Known rows, with every step that occurs:
zononog-fozabuv-nane: [ 0.80  1.94  0.44  2.11  0.46  2.49  0.03 -0.37 -1.08 -1.46  2.57 -0.14
  0.02  1.21 -1.71  0.54  2.83 -3.44  2.12 -2.80 -1.23 -4.74 -1.31]
zononog-fozabuv-nane-mupa: [ 1.57  2.92 -0.06  2.43 -0.31  3.41  0.99 -0.06 -0.85 -2.25  2.86 -0.48
  1.01  1.38 -2.17  0.27  3.37 -3.60  1.11 -3.38 -1.68 -5.52 -0.87]
mupa-zononog-fozabuv-nane-rosi: [ 2.06  4.70 -0.58  2.49  0.67  4.09  1.89 -0.12  0.17 -3.36  2.72 -2.34
  1.89 -0.44 -1.64  0.38  4.12 -4.09 -0.21 -4.02 -1.32 -4.87 -0.66]
puzi-nane-mupa: [ 0.30  2.24 -1.50  1.08 -2.79 -0.51  1.25 -1.76  0.38 -0.24 -1.16  0.18
  1.15  1.50 -1.46  0.43 -1.28 -1.05 -2.60 -1.12 -0.81 -0.11  0.23]
zononog-mupa: [ 1.89  2.14 -0.32  0.34  0.31  1.68  1.86 -0.46  0.43 -1.43  1.80 -1.80
  0.28 -0.75 -0.73 -1.26  2.12 -0.35  0.93 -2.27 -1.31 -2.33  0.35]
mupa-zononog-rosi: [ 2.38  4.03 -0.74  0.84  1.41  2.15  2.71 -0.31  1.47 -2.56  1.98 -3.56
  0.96 -1.31 -0.68 -0.55  3.22 -1.84 -0.43 -3.11 -1.43 -2.17  0.70]
mupa-zononog-fozabuv: [ 1.82  3.38 -0.09  2.27  2.47  2.88  0.84 -0.29 -0.26 -3.48  2.26 -2.59
  1.26 -0.84 -1.44  0.64  3.50 -3.35  0.12 -3.93 -0.67 -2.73 -0.16]
puzi-nane-nedag: [-1.46 -0.70 -0.51  0.00 -2.44 -1.59 -0.53 -1.34 -0.48  1.09 -3.09  1.86
  1.00  1.31 -1.13  1.63 -1.66 -0.25 -3.19  0.83  0.24  1.65 -0.32]
zononog-mupa-nane-rosi: [ 1.79  4.73 -0.38  0.74 -2.83  4.30  2.91 -0.43  1.35 -2.11  2.51 -2.97
  2.09 -1.45 -1.54 -2.00  3.91 -1.60 -0.30 -2.99 -1.74 -4.23 -0.14]
puzi-nane-rosi-zononog: [-0.61  2.89 -1.08  0.03 -2.77  0.23  1.58 -2.27  1.28 -0.22 -0.87 -0.99
  1.41 -0.26 -0.53 -0.11 -1.52 -1.46 -2.74 -0.78 -1.29 -0.24 -0.11]
rosi-zononog-mupa-nane-nedag-ruvab: [ 0.56  3.40  0.46  0.13 -0.48  3.25  0.64 -0.74  0.86 -4.40  1.04 -3.72
  1.66 -2.19 -0.89  0.82  4.29 -1.09 -0.61 -3.80 -1.31 -3.83 -0.38]
nane-mupa-zononog-rosi: [ 3.31  4.74 -1.59  1.24 -0.59  3.42  3.88  0.45  1.44 -3.40  1.89 -3.25
  2.72 -0.61 -1.36 -0.98  3.41 -1.64 -2.32 -3.31 -1.91 -3.15  1.42]
ruvab-nedag-nane-rosi-zononog: [ 1.55  0.47  0.20 -1.36 -2.39 -1.47  0.07  0.72 -0.76 -0.48 -1.29 -2.11
 -0.59 -0.17 -0.51  0.26 -0.16 -3.42 -1.26 -3.99  0.15 -1.03  0.91]
ruvab-nedag: [ 0.27 -0.64  0.76 -1.61  0.41 -1.34  0.03  1.01 -0.90  0.20 -1.01 -0.51
 -0.40  0.22 -0.83  1.07  0.42 -2.36 -0.52 -2.97  0.85  0.72  0.94]
nedag-nane-mupa-zononog-fozabuv: [ 3.61  2.55 -1.26  2.54 -2.80  0.47  0.14 -0.07 -0.85 -2.66  0.42 -2.41
  0.12  0.81 -1.11 -0.33  1.18 -2.78 -0.94 -3.72 -0.82 -3.67  0.21]
puzi-nane-mupa-zononog-rosi: [ 1.47  4.23 -1.86  1.48 -2.08  0.56  2.57 -1.90  1.08 -1.53 -0.21 -1.55
  1.62  0.83 -1.78  0.17  0.29 -1.94 -2.88 -2.67 -1.50 -1.12  0.58]
fozabuv-zononog: [ 2.34  1.71 -1.94  1.50  2.00  1.18  2.75  1.19  0.24 -2.00  1.28  0.11
  0.68  0.75 -0.47 -0.84  1.41 -1.42  0.23 -0.35 -0.78 -0.33 -0.54]
ruvab-nedag-nane-fozabuv-zononog: [ 2.49 -0.48 -0.09  0.01 -0.47 -1.99 -0.41  0.93 -1.52 -0.62 -1.45 -0.72
 -0.61  2.56 -1.69  1.08  0.80 -4.09 -0.57 -5.26  0.13 -1.01  0.56]
nedag-nane-fozabuv-zononog: [ 3.22  0.20 -1.24  2.37 -1.27 -0.92 -0.63 -0.16 -0.88 -1.15 -0.62 -0.33
 -0.32  3.33 -1.19 -0.01  0.54 -2.44 -0.07 -3.26 -0.96 -2.49 -0.55]
fozabuv-nane-rosi-zononog: [ 0.42  3.40 -0.86  0.56 -3.24  3.16  2.02 -0.08  1.40 -1.19  1.35 -0.69
  1.60  0.09 -0.23  0.00  1.72 -1.66 -0.85 -0.99 -1.69 -5.06 -1.14]
ruvab-nedag-nane-mupa-zononog: [ 2.65  0.94 -0.30 -0.17 -2.01 -1.41  0.16  1.03 -1.18 -1.37 -1.23 -1.97
 -0.37  0.78 -1.29  0.90  0.74 -3.66 -1.58 -4.97  0.45 -1.35  1.19]
ruvab-nedag-nane-fozabuv-zononog-mupa: [ 3.15  0.26 -0.18  0.11 -0.37 -1.42  0.22  0.81 -1.35 -1.14 -0.81 -1.33
 -0.52  2.35 -1.95  0.66  1.54 -4.22 -0.26 -6.07 -0.30 -1.86  0.67]

Rows:
[-1.20 -2.05  0.41 -1.84 -0.49 -0.82 -0.74  1.81 -1.84  0.32 -3.51  1.72
  1.04 -0.24 -0.50  1.06  1.39  0.31 -2.47  0.82  1.27  1.09  0.50]  nane-nedag-ruvab
[ 1.43  2.26 -1.63  2.10  0.06  0.10  1.54 -2.11  0.33 -0.91 -0.47  0.39
  1.45  3.37 -2.47  0.62  0.56 -2.53 -1.38 -3.32 -1.76 -1.03 -0.51]  puzi-nane-fozabuv-zononog-mupa
[ 0.36  2.08  0.85  0.97  2.27  2.58 -0.41 -1.17  0.21 -3.85  2.29 -3.03
  0.67 -1.44 -0.56  1.09  2.38 -2.22  0.85 -3.39 -1.54 -3.03 -0.51]  rosi-zononog-fozabuv
[ 1.00  3.44  0.27  1.76  0.63  3.81  0.43 -0.99  0.43 -4.44  2.78 -2.81
  1.33 -0.51 -1.13  1.32  3.35 -2.85  0.50 -4.02 -2.11 -5.39 -0.90]  rosi-zononog-fozabuv-nane-mupa
[ 2.17  1.21  0.13 -1.22 -2.28 -0.90  0.70  0.56 -0.60 -0.96 -0.67 -2.72
 -0.48 -0.42 -0.76 -0.17  0.60 -3.56 -0.95 -4.72 -0.31 -1.87  1.04]  ruvab-nedag-nane-rosi-zononog-mupa
[-1.69 -0.52 -0.48 -0.66 -2.00 -2.42 -0.64 -0.98 -1.19  1.08 -3.97  1.94
  0.44  1.12 -1.17  1.59 -1.10 -0.56 -2.92  0.25  0.74  1.79 -0.05]  puzi-nane-nedag-ruvab
[ 2.99  3.76 -1.82  1.52  0.69  3.04  3.59  1.40  0.08 -3.55  1.52 -1.12
  1.68 -0.01 -1.75 -1.17  4.71 -2.21 -0.09 -2.51 -1.11 -2.63 -0.62]  fozabuv-zononog-mupa-nane-nedag-ruvab
[ 0.03  2.21  0.61  1.83 -2.32  3.15 -0.63 -0.70  0.64 -1.55  0.58 -0.94
  2.50  1.79 -2.38  1.05  3.70 -2.07 -1.07 -3.54 -0.67 -3.24 -1.07]  mupa-nane-fozabuv
[ 3.01  1.87 -1.18  1.64  2.59  2.27  2.64  0.18  0.81 -1.93  1.46 -0.64
  2.16  3.07 -2.15 -0.56  3.48 -2.56 -0.32 -3.90 -2.52 -2.46  0.15]  nane-fozabuv-zononog-rosi
[ 3.48  4.41 -1.92  2.30  0.73  3.50  3.92  0.68  0.83 -3.65  2.89 -1.74
  1.43  0.13 -1.58 -1.54  4.12 -2.25  0.70 -2.61 -1.64 -3.06 -0.87]  fozabuv-zononog-mupa-nane
[ 2.01  4.06 -1.54  2.19 -2.70  3.20  2.16  0.35  0.76 -2.47  1.40 -0.53
  1.92  1.46 -1.37  0.82  2.99 -1.95 -1.29 -2.38 -1.25 -5.48 -0.79]  fozabuv-nane-mupa-zononog
[ 0.45  2.75  0.63  1.49  1.22  3.13 -0.25 -1.20  0.30 -3.90  2.61 -2.55
  0.64 -0.60 -0.79  1.53  2.96 -2.71  1.21 -3.63 -1.80 -4.84 -1.20]  rosi-zononog-fozabuv-nane
[ 1.27  3.90 -0.63 -0.62 -1.39  3.80  3.27 -0.30  1.90 -2.26  1.82 -3.28
  2.60 -2.58  0.04 -1.94  1.88 -1.16 -1.67 -1.77 -2.31 -3.05  0.59]  nane-rosi-zononog-mupa
[-0.42 -0.21 -0.28  0.49 -2.97  1.29 -0.09  0.84 -0.37  0.13 -0.91  2.13
  1.16  1.73 -0.83  1.73  1.58 -0.43 -1.33  0.69 -0.17 -3.16 -1.33]  fozabuv-nane-nedag
[ 0.98  4.05  0.28  0.88 -0.35  3.69  0.93 -1.44  1.67 -4.53  2.43 -4.33
  1.36 -2.04 -0.71  0.45  3.68 -1.18  0.15 -3.94 -1.82 -4.23 -0.62]  rosi-zononog-mupa-nane
[ 0.02  3.62 -1.16  0.14 -2.67  0.79  2.21 -2.44  1.41 -0.71 -0.24 -1.60
  1.52 -0.53 -0.79 -0.54 -0.77 -1.55 -2.38 -1.51 -1.75 -1.07  0.01]  puzi-nane-rosi-zononog-mupa
[ 3.25  1.93 -1.23  2.15  2.48  2.76  2.33  0.16  0.38 -2.56  1.53 -0.46
  2.48  3.00 -2.39 -0.30  3.76 -2.44 -0.23 -4.30 -2.30 -3.01 -0.16]  nane-fozabuv-zononog-mupa
[ 3.15  3.60 -1.82  2.01  0.36  3.59  3.72  1.11  0.54 -3.52  2.11 -1.18
  2.08  0.12 -1.71 -1.12  4.28 -1.96 -0.25 -2.05 -1.44 -2.78 -0.83]  fozabuv-zononog-mupa-nane-nedag
[ 2.35  0.90 -1.09  2.00  2.33  1.96  1.41  0.32  0.16 -1.87  0.64  0.43
  2.33  3.36 -2.00  0.32  2.73 -2.27 -0.71 -3.24 -1.63 -1.84 -0.31]  nane-fozabuv-zononog
